Each row was made from one small tree. Brackets hold a mark, then the marks that hang from it, in alphabetical order. Every link used is in the known rows. Write each row's tree.
Known rows
{veni {fefis rizol}}: [ 0.97  0.40  0.81 -0.07 -1.64 -0.55 -0.73  1.80 -0.25  0.67 -0.52  1.46
  0.26 -3.26 -0.30  0.61 -1.17 -0.97 -0.01]
{veni {fefis fotuk kogubi kufor}}: [ 0.39  1.52  0.92 -0.30 -1.21 -4.58 -0.18  2.51 -0.45  1.43 -3.27  0.17
  0.42 -5.61 -2.56  0.18 -2.55 -3.35 -1.22]
{kifus {muvor fotuk}}: [ 0.78  0.60  0.64  0.43 -0.42  0.02  0.71  0.85  1.40  1.31 -0.85  1.37
 -0.44  1.94 -1.20  1.86  0.20 -1.76 -0.80]
{veni {fefis fotuk kogubi kufor rizol}}: [ 0.57  1.99  1.14 -0.78 -1.53 -2.60 -0.62  3.33 -1.19  1.19 -2.90  0.32
  0.75 -5.66 -2.20 -0.98 -3.06 -4.43 -1.24]
{kogubi {fefis fotuk {kufor muvor} rizol veni}}: [ 0.16  1.33  0.31 -1.79 -1.06  1.00 -0.42  2.28  0.27  1.37 -2.42  1.09
 -0.24 -3.62 -1.87  1.93 -2.67 -4.29 -1.19]
{veni {fefis kogubi {kufor muvor} rizol}}: [ 0.72  3.40  1.13 -0.39 -2.16 -1.57 -0.81  2.93 -0.75  1.00 -3.61  1.04
 -0.48 -4.88 -2.41  1.23 -2.73 -5.16 -0.67]
{kogubi {fefis fotuk kufor rizol veni}}: [ 0.09  0.58  0.13 -1.90 -0.73  0.50 -0.17  2.72  0.13  1.38 -1.53  0.93
 -0.03 -3.98 -1.73  1.23 -2.60 -2.91 -1.41]
{kogubi fefis}: [ 0.72 -0.48 -0.03  0.01 -0.66  0.16 -0.28  0.94  1.13  1.15 -0.79  1.63
 -0.17 -2.52 -0.85  2.40 -1.35  0.22  0.02]
{fefis fotuk {kufor {muvor kifus}} rizol veni}: [ 0.03  2.94  0.74 -1.31 -1.07  0.28  0.86  1.30 -0.12  1.07 -2.17 -0.12
 -0.65 -2.44 -1.30 -0.19 -2.15 -7.41 -3.04]
{fefis fotuk kogubi kufor rizol}: [ 0.34  2.84  1.22 -1.16 -0.78 -0.36  0.30  2.80 -1.33  1.21 -2.72 -0.53
  0.68 -4.30 -2.43 -2.46 -3.58 -7.06 -2.51]
{kufor fefis muvor}: [ 0.83 -0.05  0.72  0.75 -0.97 -0.93 -0.40 -0.06  1.53  1.47 -2.56  2.22
 -1.16 -2.06 -0.39  4.55 -2.27 -4.09 -0.10]
{muvor fotuk kifus}: [ 1.08  0.11  0.05  3.21 -0.54 -2.19  1.80  0.22  0.93  1.24  0.80  0.66
 -0.18 -0.18  0.31 -2.17 -0.92 -2.67 -2.89]
{veni fefis}: [ 0.79 -0.08  0.57  0.38 -1.31 -2.49 -0.31  0.97  0.50  0.90 -0.93  1.35
 -0.07 -3.13 -0.66  1.77 -0.69  0.22  0.01]
{fefis fotuk kufor}: [ 0.18  0.77  0.73 -0.72 -0.39 -2.33  0.65  0.80  0.64  1.24 -1.82 -0.63
  0.09 -3.50 -1.72  0.66 -1.54 -2.69 -1.77]
{veni {fefis kogubi kufor rizol}}: [ 0.64  2.61  0.93 -0.46 -1.82 -2.00 -0.56  3.37 -0.92  0.99 -2.67  0.82
 -0.25 -5.21 -2.26  0.50 -2.65 -3.79 -0.92]
{muvor kifus}: [ 1.00  0.74  0.10  2.07 -0.55 -1.58  1.43 -0.71  1.06  0.74  0.18  0.32
 -0.68 -1.08  0.56 -0.57 -0.31 -1.71 -1.87]
{kufor {fefis fotuk kogubi rizol veni} muvor}: [ 0.40  0.74  0.99 -0.44 -0.73 -0.30 -0.13  1.35 -0.06  1.80 -3.16  1.98
 -0.34 -2.47 -1.01  1.38 -3.96 -8.14 -1.62]
{fefis kogubi kufor}: [ 0.19  3.08  0.58 -0.08 -0.71 -2.21  0.98  1.65  0.14  1.28 -2.86  0.01
 -1.26 -3.51 -3.01  1.32 -2.32 -4.35 -2.03]
{veni {fefis kufor}}: [ 0.52  1.18  0.58 -0.17 -1.53 -3.35 -0.30  1.94  0.48  1.02 -2.03  0.76
 -0.66 -4.67 -1.74  2.72 -1.23 -0.74 -0.42]
{fefis fotuk kogubi rizol veni}: [ 0.04  1.06  0.80 -1.22 -0.13  0.77  1.08  1.44 -1.18  1.27 -0.75  0.60
  0.69 -1.28 -1.14 -3.10 -2.60 -6.08 -2.90]

Write each row's tree
[ 0.47  2.17  0.70  0.00 -1.47 -3.91 -0.13  2.53 -0.17  1.24 -3.04  0.69
 -0.60 -5.12 -2.62  1.68 -2.17 -2.62 -0.90]	{veni {fefis kogubi kufor}}
[ 0.53 -0.12  0.41  0.98 -0.54 -2.61  0.63 -0.14  1.32  1.76 -2.51  1.50
 -0.86 -2.20  0.05  2.15 -2.56 -6.01 -1.90]	{kufor {fefis fotuk veni} {muvor kifus}}
[ 0.17  3.51  0.41 -0.36 -1.48  0.87  1.13  1.73  0.22  1.05 -1.48  0.79
 -1.84 -1.32 -1.49  1.18 -1.88 -6.91 -3.07]	{fefis {kufor {muvor fotuk kifus}} rizol veni}
[ 0.31 -0.17  0.37 -0.32 -0.33 -0.60  0.42  2.29 -0.08  1.59 -1.04  2.11
 -0.95 -2.75 -0.76  1.45 -3.41 -4.51 -1.77]	{kufor {fefis kogubi rizol veni}}
[ 0.65  2.75  1.35 -0.68 -1.88 -2.17 -0.85  2.88 -1.04  1.20 -3.84  0.52
  0.53 -5.34 -2.36 -0.27 -3.10 -5.93 -1.01]	{veni {fefis fotuk kogubi {kufor muvor} rizol}}
[ 0.90  1.36  0.93  0.07 -1.56 -1.16 -0.57  2.38 -0.89  0.88 -1.53  1.38
  0.33 -3.70 -1.16 -0.43 -2.14 -2.86 -0.50]	{veni {fefis kogubi rizol}}
[ 0.69  3.00  0.77  1.01 -1.85 -4.11 -0.01  2.33 -0.06  1.39 -3.70  0.79
 -0.69 -4.62 -2.57  1.15 -2.46 -4.84 -1.42]	{veni {fefis kogubi {kufor {muvor fotuk kifus}}}}
[ 0.52  0.92  0.75  0.66 -0.99 -0.14  0.19  2.02  0.14  1.95 -2.46  2.75
 -1.01 -1.39 -1.22  1.73 -3.96 -8.15 -2.02]	{kufor {fefis kogubi rizol veni} {muvor fotuk}}
[ 0.59  1.06  0.30  2.22 -0.74 -3.02  1.11  1.09  0.87  2.15 -2.83  2.19
 -1.45 -1.59 -1.05  1.48 -3.53 -7.91 -2.81]	{kufor {fefis kogubi veni} {muvor fotuk kifus}}
[ 0.64  1.35  0.62 -1.20 -1.28  1.10 -0.99  2.24  0.20  1.24 -2.74  0.91
  0.39 -4.24 -1.69  1.42 -2.84 -4.01 -0.48]	{kogubi {fefis fotuk {kufor muvor} rizol}}
[ 0.23  1.96  0.09 -1.50 -1.34  1.62 -0.35  2.31  0.56  1.19 -2.18  1.65
 -1.24 -3.17 -1.90  3.43 -2.26 -3.61 -0.88]	{kogubi {fefis {kufor muvor} rizol veni}}
[-0.04  3.42  0.59 -1.68 -1.41  1.89  0.60  1.38  0.28  0.82 -1.79  0.92
 -1.99 -1.57 -1.75  2.96 -1.57 -5.73 -2.01]	{fefis {kufor muvor} rizol veni}
[ 0.24 -0.81  0.61 -0.64 -0.05 -1.26  0.36  2.26 -0.35  1.80 -1.37  1.59
  0.07 -3.21 -0.69 -0.09 -3.80 -5.28 -2.11]	{kufor {fefis fotuk kogubi rizol veni}}
[ 0.46  2.28  0.84  0.22 -0.93 -2.33  0.65  0.11  0.84  1.20 -3.08 -0.66
 -0.28 -3.17 -1.56  0.70 -1.70 -5.35 -1.98]	{fefis fotuk {kufor {muvor kifus}}}
[ 1.06 -0.06  0.92  1.10 -1.29  0.59 -0.55  1.41  0.68  1.58 -1.75  2.62
 -0.48 -1.56 -0.19  2.22 -3.19 -5.99 -0.84]	{kufor {fefis rizol} {muvor fotuk}}
[ 0.47  2.29  1.12 -0.19 -1.53 -4.04 -0.43  2.07 -0.30  1.44 -4.18  0.40
  0.23 -5.24 -2.73  0.86 -2.64 -4.72 -0.99]	{veni {fefis fotuk kogubi {kufor muvor}}}
[-0.23  3.73  0.48 -1.61 -0.86  0.39  1.18  2.86 -0.81  1.14 -1.94  0.53
 -1.63 -2.78 -2.77  0.49 -2.81 -6.39 -3.04]	{fefis kogubi kufor rizol veni}
[ 0.55 -1.25  0.66  0.44  0.04 -3.12  0.23  1.43  0.32  1.88 -1.96  1.24
  0.33 -3.71 -0.89  0.51 -3.47 -3.83 -1.37]	{kufor {fefis fotuk kogubi}}
[ 0.80  2.14  1.00 -0.16 -2.19 -1.15 -0.82  2.60 -0.17  0.95 -2.37  1.20
 -0.37 -4.09 -1.62  1.74 -1.98 -3.69 -0.55]	{veni {fefis {kufor {muvor fotuk}} rizol}}
[ 0.47  0.91  0.55  1.12 -0.49 -3.21  0.79  0.47  0.68  1.99 -3.56  1.42
 -0.78 -2.69 -0.82  1.13 -3.53 -7.96 -2.41]	{kufor {fefis fotuk kogubi veni} {muvor kifus}}
[-0.21  0.38  0.48 -0.55  0.39 -2.01  1.68  0.34 -0.12  1.62 -1.26  0.37
  0.19 -1.16 -1.68 -1.44 -1.92 -4.44 -2.87]	{fefis fotuk kogubi veni}
[ 0.74  2.02  0.65  0.88 -1.91 -3.56 -0.18  1.78  0.57  1.17 -2.70  0.87
 -0.78 -4.11 -1.72  2.22 -1.54 -2.97 -0.93]	{veni {fefis {kufor {muvor fotuk kifus}}}}
[ 0.92  2.44  0.88  0.39 -2.24 -1.65 -0.60  2.57 -0.18  0.93 -2.36  1.01
 -0.41 -4.25 -1.36  1.03 -2.01 -4.11 -0.94]	{veni {fefis {kufor {muvor fotuk kifus}} rizol}}
[ 0.53  1.53  0.16 -0.45 -1.24 -0.19 -0.50  1.44  1.23  1.29 -2.82  1.28
 -0.97 -3.67 -2.10  4.09 -1.94 -2.17 -0.14]	{kogubi {fefis {kufor muvor}}}
[ 0.12 -0.36  0.63 -1.45 -0.21  1.53  0.86  0.63 -0.29  0.95  0.70  0.70
  0.59 -0.61  0.09 -1.59 -1.23 -3.40 -2.20]	{fefis fotuk rizol veni}
